Each row comes from the steps of one walk. Every step used is in the known rows, and no mark comes twice. Write the walk behind each row, first mark first.
Known rows:
lalus-sebe-besod-tira-fezini: [ 28 -25 -20  12 -25  -9  -9 -11 -26 -13  -5   1   0  10  18  -3   9  28]
besod-tira: [-37  13  -5  -4  -6 -19   8   5 -29 -26   0 -15   0 -10  22  -4 -26  11]
fezini-vutiz: [-42   0  41 -30  49 -41   7  -5 -11   4 -28 -16  14   1  -2  27 -20 -46]
tira-besod-lalus: [ 14 -25   1   3  10   7  -8  15  -5  39 -18 -31  -8 -17 -48   1  15 -12]
lalus-sebe-zipal-besod-tira-fezini-vutiz: [-27 -17  12  -6  30 -14  -9  -6 -11 -11 -36 -17   2   2  44  30 -12  -6]
zipal-besod-lalus-sebe: [ -7   9  14  36  -7  38 -20  22  -3  24 -20  18  -8 -22 -26 -12   2   2]
sebe-lalus: [  4  14  16  17 -28  -6  20 -11  21  -8 -10  14  22 -15 -24 -26   7 -22]
besod-zipal-sebe: [-38  21  11  25  42  18  28 -20  24 -25  51   5  32  19  61  16  23  11]
fezini-besod: [ -4   8  12 -42  -3 -31   9  -2  13   4  -6 -12 -13   5 -52   2   4 -41]
besod-fezini: [  8 -31 -30  -5  64 -18 -17  20 -32  10  26  42  -7 -14  -8  -1 -21   5]
sebe-besod: [ 22  -9  30 -25 -41  -7  12  -8   3  13  -3 -12   9  10 -32  -7  10 -19]
fezini-tira-besod: [  4  13  -2 -29   7 -12  25 -15 -31  15 -33 -56  -5  15  14  -5 -43 -21]
lalus-sebe-zipal: [-48 -15 -26  22  61  31  29  21  38 -38  20  -2   1 -18  22  23 -23   2]
besod-zipal-sebe-lalus: [ -4  30  23  41 -25  26  24 -27  42 -23  16  20  36   0  22  -9  26   1]
lalus-sebe-besod: [ 26   3  35   0 -50  23   3  -4  -4  10 -17   7   3   4 -34  -7  -3  -8]
lalus-sebe: [-21  14  10  27  25  14   8   8 -16  -8  -6  25   4 -12  -7  -7 -24  -5]
zipal-besod-fezini: [  9 -26 -13  -8  39  -7 -22  17 -31  31  17  35 -10 -14  15 -20  -6   5]
lalus-sebe-besod-zipal: [ -6  20  21   3   5   4   7   6   0 -14   3 -22 -25 -17  25   2  18  45]
sebe-zipal-besod: [-43 -11   2  -9  25   8  26   8  32   3  14 -28   4  -9  49 -13  13 -14]
lalus-sebe-zipal-besod-fezini-tira: [-10  22 -41 -16  19   7 -17  15 -13  -3  -7   3 -20  10  32   5 -64  11]

Which walk is each row?
[  8  25  27  38 -29  33  27 -32  34 -14   5   8  32   0  25 -11  25   1]
tira-besod-zipal-sebe-lalus
[-36  19  11  -8 -31  -7   3   3 -27  -5  -9 -23  -4 -11  45 -24 -12  11]
zipal-besod-tira
[ -4  20 -44 -27  29 -27 -14  11 -28  -4   0   5 -12  16   7   8 -66   1]
besod-fezini-tira
[ 26 -31 -23  -1 -20 -23  -4 -12 -22 -12   2  -9   4  13  20  -3  15  21]
sebe-besod-tira-fezini
[  4  34  26  29 -39  25  20 -28  48 -21   8  17  26   4   6  -6  29  -5]
fezini-besod-zipal-sebe-lalus
[  2 -28 -36   8  18 -34   1  -8 -27 -19  11  -5   6   7  34  -3   8  19]
besod-tira-fezini
[ 21 -17 -11 -33   4 -40   1 -10  10   4  -3  -7 -12  15 -39   3  24 -28]
tira-fezini-besod
[-10  12  17 -15  11 -17  14   3   6 -13  13 -36 -20 -13  27   2  27  38]
sebe-besod-zipal
[  4 -24 -25   5   1 -26  -3  -9 -26  -6   3 -10   3   6  50 -16  18  20]
zipal-besod-tira-fezini
[  3  10   7  22  -9  28 -22  22   5  13 -23  19 -19 -18 -66   6  -4  -6]
fezini-besod-lalus-sebe
[ -9   6 -12 -20  44 -40   5   2  10 -19  13 -32 -35 -10  22  10  38  31]
tira-fezini-besod-zipal
[ -7 -10  10   3  -7   4 -19  22  13  41  -6 -14  -4 -16 -30 -14  32 -10]
zipal-besod-lalus
[ 21  20 -27 -25 -15   0 -16  -5 -15   1   2  10   0  35   4  14 -54   1]
zipal-sebe-besod-fezini-tira
[ 16  -2  -4  26  -6  24 -27  17   4  13 -21  21 -18 -13 -59   7   6   1]
tira-fezini-besod-lalus-sebe
[ 26 -26 -16 -10  -6 -16 -28  16  22  26  -7  -8 -18  -4 -78  12  37 -14]
tira-fezini-besod-lalus
[ 26 -15  18  10 -46  31 -16   5  31  29   7   1  16  11 -58  13  34 -11]
zipal-sebe-besod-lalus
[ 42 -31  -6  -1   1  20 -19   0 -14  19  30  50  10  14 -13   7  -3   3]
zipal-sebe-besod-fezini
[ 17  21  14  33 -36  21  16 -33  46 -21  10  20  27   8  12  -6  39   2]
tira-fezini-besod-zipal-sebe-lalus
[-21  20   1 -27 -35 -20   0   3 -16 -20 -14 -21 -19  -5 -12   2 -20  -2]
fezini-besod-tira
[ -1 -32 -28   7  51  22 -19  26  -9  13  20  35 -16 -21  28  -5 -15  17]
lalus-sebe-zipal-besod-fezini
[ 23  -2  38  -4 -53  27  19 -27  22   8  17   7  37  36 -10   5  20 -24]
zipal-sebe-besod
[ 22  22 -28 -23 -14  -2 -23   7 -27   3 -15  11 -17  19  -7   9 -65   8]
lalus-sebe-besod-fezini-tira
